What can hang from each mark
J_372: J_222
J_647: J_785
J_315: J_222 J_560
J_495: J_235
J_693: J_222
J_785: J_222 J_330 J_647
J_694: J_242
J_222: J_242 J_372 J_669 J_693
J_235: J_222 J_495
J_669: J_222

Each row was made from one small tree. The marks that hang from a mark follow it in brackets, in the order of their numbers. Every link used is in the known rows. Write each row's tree.
Known rows
J_647[J_785[J_222]]: [-0.33  0.13  0.52  0.51 -0.42  0.11  0.74  0.92  0.29 -0.51  0.53  0.25
 -0.25 -0.99 -1.20 -0.15  0.09 -0.02 -0.64 -0.52 -0.27  0.43  0.00 -0.31
  0.58  0.82  0.60 -0.41 -1.57 -1.04]
J_235[J_222 J_495]: [ 0.08 -0.62 -1.36 -0.45 -0.07  0.08 -0.48 -0.65  2.01 -1.13  0.40 -0.16
 -1.00 -1.36 -0.88 -1.06 -0.35  0.59 -0.71 -0.74  0.18  0.61 -0.11  0.36
  0.17  0.44  1.26  1.03 -0.83 -0.78]
J_694[J_242]: [ 0.62 -0.46 -1.08 -0.38 -0.37  0.57  0.40  1.22 -0.40 -0.10  1.06 -0.99
 -0.18 -1.44  0.89 -1.49 -0.01 -0.07 -0.22  0.08  0.13 -0.68 -0.55 -0.21
  0.37  0.14  1.05  0.42  0.32  0.23]
J_785[J_222[J_242 J_372] J_330 J_647]: [-1.20 -1.21 -1.32  2.06 -2.35  1.00  3.71  1.50  0.70 -0.64  1.79  0.52
 -0.32 -2.18 -0.20  0.38 -0.82  0.79 -0.84 -1.73 -0.88  1.04  0.59  0.44
 -0.73  1.96  1.54  2.09 -1.18 -0.53]
J_222[J_242 J_372]: [-0.02 -0.85 -1.65  0.09 -1.24  0.88  1.40  1.19 -0.21 -0.54  1.25  0.25
 -0.22 -1.09  0.88  0.28 -0.94  0.39  0.05 -0.85 -0.91  0.43 -0.44 -0.57
 -0.48  0.54  1.56  1.66  0.06  0.49]
J_647[J_785[J_222[J_242 J_693] J_330]]: [-0.94 -0.12 -0.11  1.60 -1.54  0.44  2.86  1.28  0.90 -0.98  1.63  0.56
 -0.18 -1.65 -0.18 -0.12 -0.07  0.50 -0.72 -0.77 -0.84 -0.10  0.73 -1.15
 -1.28  1.31  1.46  0.69 -2.01  0.04]
J_647[J_785[J_222[J_242 J_669] J_330]]: [-1.62 -0.19 -0.64  1.57 -1.50 -0.16  2.92  2.11  0.81 -1.32  1.57  0.49
 -0.33 -1.59 -0.16 -0.07  0.16  0.60 -0.81 -1.26 -0.80 -0.45  0.42 -0.95
 -0.83  1.03  1.12  0.17 -1.89 -0.07]
J_785[J_330]: [ 0.38 -0.42 -0.59 -0.31 -1.06  0.36  1.17  0.57  0.57 -0.50  1.36  0.19
 -0.56 -1.47  0.18 -0.22 -0.08  0.17 -0.81 -0.31 -0.87 -0.38 -0.73  0.61
 -0.72  0.48  0.67  0.60 -0.86  0.49]
J_647[J_785[J_222[J_242 J_372 J_669 J_693] J_330]]: [-1.97 -0.35 -0.76  2.51 -1.42  0.45  4.09  1.92  0.88 -1.43  1.53  0.84
 -0.07 -1.43  0.65  0.17 -0.28  0.75 -0.57 -1.56 -1.02  0.44  0.88 -1.36
 -1.84  1.45  1.50  1.47 -1.90  0.34]
J_235[J_222[J_242 J_372]]: [-0.18 -0.79 -2.09  0.29 -0.84  0.62  1.00  0.92  0.38 -1.04  1.10  0.50
 -1.00 -1.08  0.09 -0.02 -0.80  0.33 -0.05 -0.77 -0.66  1.13 -0.17 -0.47
 -0.25  0.51  1.83  2.08  0.03 -0.02]
J_669[J_222]: [ 1.01 -0.23 -1.25 -0.30 -0.31  0.62 -0.13  0.98  0.87 -0.72  0.58  0.11
 -0.41 -1.33  0.16  0.33 -0.64  0.06 -0.47 -0.17 -0.25  0.29  0.34  0.13
 -0.08  0.27  0.65  0.20 -1.04 -0.75]
J_495[J_235[J_222[J_242 J_669 J_693]]]: [-0.38 -0.74 -2.54  1.29 -0.67 -0.36  2.04  0.19  1.23 -1.88  1.31  0.73
 -0.22 -2.11  1.03 -0.21 -1.13  0.28 -0.43 -0.34 -0.51 -0.11  0.94 -1.45
 -0.60  0.59  1.50  1.45 -0.62  0.29]
J_315[J_560]: [ 0.67 -0.47  0.18 -0.06  0.49 -0.30  0.75  0.47  0.30 -0.14  0.75  0.18
 -0.07 -1.04  0.18 -0.09 -2.05  0.42 -0.44  0.03 -0.61 -0.23 -0.68  0.69
  0.65  0.66  0.58  0.07  0.37 -0.03]
J_495[J_235[J_222]]: [ 0.34 -0.51 -1.51  0.01 -0.31 -0.32 -0.16 -0.32  0.92 -0.95  1.04  0.56
 -0.81 -1.75 -0.56 -0.08 -0.55 -0.08 -0.57  0.02 -0.42  0.78 -0.19 -0.06
  0.52  0.38  0.83  0.48 -0.82 -0.44]
J_372[J_222[J_242 J_669]]: [-1.17 -0.16 -1.07  0.53 -0.41 -0.35  1.69  2.17  0.58 -1.45  1.47  0.50
  0.55 -1.16  0.89 -0.58 -1.21  0.41 -0.37 -0.69 -0.21 -1.46 -0.43 -0.98
 -0.41  0.46  1.45  1.27 -0.56  0.50]
J_785[J_222[J_372 J_669 J_693] J_330]: [-1.47 -0.59 -1.07  2.09 -1.09  0.58  4.00  1.29  1.05 -1.43  1.04  0.98
 -0.38 -1.04  1.24  0.15 -0.57  0.75 -0.91 -1.31 -0.95  0.90  0.53  0.06
 -1.85  1.52  0.80  2.50 -1.06  0.47]
J_693[J_222[J_372]]: [ 0.08 -0.16  0.29  0.41 -0.57  0.39  1.13  0.89 -0.62 -0.11  0.48  0.83
  0.37 -0.62 -0.40  0.35 -0.66 -0.14 -0.48 -0.21 -0.62  1.30 -0.63  0.27
  0.58  0.72  0.89  1.12  0.40 -0.14]
J_235[J_222[J_242 J_669 J_693] J_495]: [-0.72 -0.87 -2.50  0.97 -0.47  0.03  1.96 -0.03  2.36 -2.15  0.73  0.03
 -0.37 -1.75  0.91 -1.19 -1.03  0.98 -0.58 -1.17  0.06 -0.37  1.15 -1.21
 -1.05  0.67  2.03  2.05 -0.54  0.01]
J_785[J_222[J_669 J_693] J_330 J_647]: [-0.90 -0.77 -0.72  2.50 -1.31  0.37  4.58  0.82  1.39 -1.31  1.01  0.41
  0.26 -2.32  0.47 -0.40 -0.79  0.41 -1.39 -1.27 -0.34 -0.15  1.40  0.42
 -0.90  1.91  0.85  1.53 -1.34 -0.60]
J_222[J_372 J_693]: [ 0.47 -0.50 -0.77  0.50 -0.27  1.07  1.74  0.13  0.18 -0.57  0.57  0.35
  0.08 -0.89  1.12 -0.03 -0.99  0.05 -0.21 -0.44 -0.70  0.85 -0.05 -0.24
 -0.89  0.76  1.13  1.92 -0.18  0.36]
J_315[J_222[J_242 J_372 J_669 J_693]]: [-0.93 -0.46 -1.82  1.54  0.12  0.10  3.06  1.66  0.42 -1.79  0.88  0.87
  0.31 -1.40  1.87 -0.49 -1.33 -0.16 -0.08 -0.79 -0.67 -0.16  0.46 -1.24
 -1.00  0.40  1.58  2.39  0.13  0.98]

Write each row's tree
[-0.12 -0.70 -1.75  0.37 -0.34  0.04  0.22 -0.13  0.75 -0.88  1.03  0.77
 -0.89 -1.48 -0.36  0.31 -0.66  0.07 -0.35 -0.42 -0.64  1.73 -0.34 -0.03
  0.17  0.55  1.00  1.20 -0.81 -0.28] : J_495[J_235[J_222[J_372]]]
[-1.21 -1.02 -1.50  2.76 -2.02  0.45  5.17  1.35  1.31 -1.51  1.53  0.45
  0.33 -2.59  0.93 -0.29 -1.07  0.70 -1.15 -1.48 -0.56 -0.59  1.71 -0.37
 -1.25  1.95  1.48  1.91 -1.15 -0.26] : J_785[J_222[J_242 J_669 J_693] J_330 J_647]
[ 0.81 -0.44 -1.88  0.58 -0.88  0.98  1.31  1.09  1.06 -1.13  1.04  0.28
  0.02 -1.69  1.24  0.27 -1.24  0.33 -0.23 -0.21 -0.39 -0.20  1.30 -1.12
 -1.11  0.57  1.58  1.19 -0.87 -0.14] : J_669[J_222[J_242 J_693]]
[-0.58 -1.03 -2.24  0.84 -0.69  0.83  1.39 -0.29  2.01 -1.48  0.89  0.24
 -0.66 -1.44  0.46 -0.64 -1.08  1.06 -0.23 -1.27 -0.28  1.17  0.68 -0.89
 -1.26  0.99  2.38  2.83 -0.62 -0.03] : J_235[J_222[J_242 J_372 J_693] J_495]
[-1.70 -1.23 -1.72  3.23 -2.04  0.88  5.57  1.59  1.14 -1.44  1.57  0.68
  0.25 -2.31  1.13  0.11 -1.22  0.87 -0.92 -1.95 -0.82  0.48  1.52 -0.35
 -1.67  2.18  1.65  2.71 -1.13 -0.09] : J_785[J_222[J_242 J_372 J_669 J_693] J_330 J_647]
[-0.55 -0.66 -1.85  0.10  0.09 -0.28  0.47 -0.15  2.20 -1.73  0.26 -0.08
 -0.84 -1.41 -0.15 -1.15 -0.43  0.70 -0.81 -1.13  0.23  0.15  0.20  0.06
 -0.02  0.34  1.10  1.07 -0.76 -0.58] : J_235[J_222[J_669] J_495]
[-0.86 -0.47 -0.91  1.25 -1.09  0.06  2.71  1.90 -0.50 -0.92  0.89  0.88
  0.65 -0.93  0.76  0.37 -1.00  0.27 -0.31 -0.82 -0.74  0.35 -0.04 -0.82
  0.06  0.68  1.36  1.55  0.67  0.37] : J_693[J_222[J_242 J_372 J_669]]
[-0.69  0.17 -0.21  0.91  0.42 -0.17  2.02  1.23  0.92 -1.44  0.84  0.60
  0.84 -1.01  1.11 -0.85 -1.22  0.11 -0.62 -0.31 -0.01 -1.07 -0.05 -0.69
 -0.77  0.67  1.11  1.49 -0.77  0.48] : J_372[J_222[J_669 J_693]]
[-0.58 -0.85 -2.10  1.41 -0.86  0.72  3.47  1.27  0.28 -1.44  1.02  0.42
  0.43 -1.21  2.36  0.00 -1.38  0.52 -0.08 -1.06 -0.82 -0.17  0.62 -1.43
 -1.50  0.73  1.67  2.40  0.10  1.00] : J_222[J_242 J_372 J_669 J_693]
[-0.39 -0.77 -0.33  1.34 -1.61  0.51  2.71  0.75  0.95 -0.52  1.21  0.26
 -0.32 -2.21 -0.87 -0.14 -0.39  0.30 -1.31 -1.04 -0.45  0.39  0.46  1.20
  0.01  1.73  0.72  0.88 -1.40 -1.08] : J_785[J_222 J_330 J_647]
[-0.79 -0.33 -0.35  1.90  1.73 -0.58  2.96  1.22  0.71 -1.31  0.49  1.11
  0.38 -1.11  1.43 -0.41 -2.56  0.11 -0.24 -0.51 -0.70  0.31  0.10 -0.01
 -0.36  0.74  0.88  1.74  0.46  0.70] : J_315[J_222[J_372 J_669 J_693] J_560]
[-1.85 -1.28 -1.81  2.62 -2.18  0.62  4.67  2.00  0.89 -1.24  1.64  0.59
 -0.11 -2.22  0.48  0.28 -0.89  0.90 -0.93 -2.09 -0.82  0.53  0.87  0.14
 -0.94  1.87  1.39  2.13 -1.13 -0.37] : J_785[J_222[J_242 J_372 J_669] J_330 J_647]
[-0.21 -0.88 -2.09 -0.21 -0.75  0.16  0.07 -0.11  1.92 -1.34  0.93 -0.11
 -0.95 -1.64 -0.42 -0.94 -0.63  0.91 -0.48 -0.95 -0.01  0.16  0.16 -0.44
 -0.20  0.51  1.92  1.43 -0.62 -0.47] : J_235[J_222[J_242] J_495]
[-0.58 -0.21 -0.18  0.97 -0.39 -0.01  2.14  1.38 -0.44 -0.72  0.35  0.86
  0.58 -0.67  0.33  0.25 -0.71 -0.04 -0.56 -0.59 -0.60  0.81 -0.33 -0.02
  0.39  0.59  0.71  1.17  0.45  0.05] : J_693[J_222[J_372 J_669]]
[-1.08 -0.15 -0.16  1.03 -1.67  0.19  2.05  1.62  0.63 -0.79  1.68  0.49
 -0.51 -1.58 -0.79  0.02  0.20  0.53 -0.72 -0.94 -0.85 -0.04  0.13 -0.68
 -0.67  1.09  1.23  0.14 -1.98 -0.25] : J_647[J_785[J_222[J_242] J_330]]
[-2.08 -0.39 -0.89  1.98 -1.52  0.22  3.30  2.30  0.66 -1.26  1.60  0.74
 -0.37 -1.36  0.02  0.32  0.02  0.76 -0.57 -1.72 -1.04  0.49  0.28 -0.96
 -1.22  1.21  1.25  0.89 -1.89  0.09] : J_647[J_785[J_222[J_242 J_372 J_669] J_330]]
[-0.74 -0.91 -2.21  0.75 -1.04  0.43  2.49  1.77  0.00 -1.22  1.11  0.30
  0.01 -1.11  1.66  0.18 -1.02  0.50 -0.08 -1.24 -0.86 -0.10 -0.11 -0.90
 -0.71  0.43  1.38  1.74  0.14  0.68] : J_222[J_242 J_372 J_669]
[-0.96 -0.97 -2.87  1.11 -0.81 -0.22  1.61  0.76  0.87 -1.61  1.44  0.86
 -0.63 -1.76  0.66  0.34 -0.98  0.42 -0.24 -0.97 -0.78  0.90  0.20 -1.01
 -0.33  0.49  1.41  1.60 -0.60  0.21] : J_495[J_235[J_222[J_242 J_372 J_669]]]
[-0.38 -0.06 -0.45  0.57 -0.48  0.27  1.59  1.29  0.67 -1.06  1.53  0.55
  0.71 -1.26  0.87 -0.66 -1.44  0.29 -0.26 -0.16 -0.26 -1.08 -0.08 -1.19
 -0.86  0.79  1.91  1.85 -0.65  0.57] : J_372[J_222[J_242 J_693]]
[-0.53 -0.74 -0.81  1.57 -0.77  0.11  2.80  0.97  0.63 -1.02  0.35  0.05
  0.26 -1.84 -0.20 -0.34 -0.89  0.13 -1.09 -1.17  0.08  0.01  0.90  0.55
  0.84  1.36  0.51  0.69 -0.66 -1.45] : J_785[J_222[J_669] J_647]
[ 0.30 -0.63 -2.17  0.99 -0.93  1.37  1.73  1.31  0.91 -1.06  1.07  0.51
 -0.07 -1.41  1.45  0.71 -1.35  0.51  0.01 -0.68 -0.68  0.85  1.11 -1.07
 -1.54  0.80  1.77  2.00 -0.84  0.03] : J_669[J_222[J_242 J_372 J_693]]
[-0.22 -0.94 -1.00  1.23 -1.63  0.55  2.40  1.02  0.36 -0.63  1.02  0.03
  0.12 -2.11 -0.47 -0.13 -1.08  0.32 -0.74 -0.98 -0.15  0.04  0.86  0.04
  0.70  1.53  1.33  1.02 -0.53 -1.33] : J_785[J_222[J_242] J_647]
[-1.23 -1.08 -2.77  1.42 -0.49  0.45  2.39  0.17  2.21 -2.06  0.77  0.28
 -0.46 -1.47  1.15 -0.76 -1.16  1.19 -0.31 -1.64 -0.22  0.68  1.00 -1.21
 -1.50  0.88  2.22  2.90 -0.54  0.15] : J_235[J_222[J_242 J_372 J_669 J_693] J_495]
[ 0.11 -0.80 -1.55  0.78 -1.08  1.14  2.40  0.73  0.05 -0.78  1.18  0.39
  0.19 -1.19  1.59  0.10 -1.33  0.41  0.04 -0.64 -0.89  0.33  0.31 -1.11
 -1.25  0.86  1.85  2.35  0.04  0.75] : J_222[J_242 J_372 J_693]
[-1.22 -1.16 -1.68  2.87 -1.38  0.85  4.67  1.33  0.65 -1.34  0.83  0.46
  0.59 -1.92  1.11  0.05 -1.64  0.58 -0.61 -1.70 -0.36  0.59  1.67 -0.71
 -0.60  1.91  1.63  2.49 -0.46 -0.70] : J_785[J_222[J_242 J_372 J_669 J_693] J_647]
[-1.34 -1.07 -1.56  2.17 -2.15  0.22  4.26  1.77  1.05 -1.30  1.62  0.29
 -0.06 -2.51  0.28 -0.17 -0.74  0.72 -1.18 -1.62 -0.56 -0.51  1.06  0.10
 -0.56  1.70  1.20  1.37 -1.12 -0.54] : J_785[J_222[J_242 J_669] J_330 J_647]
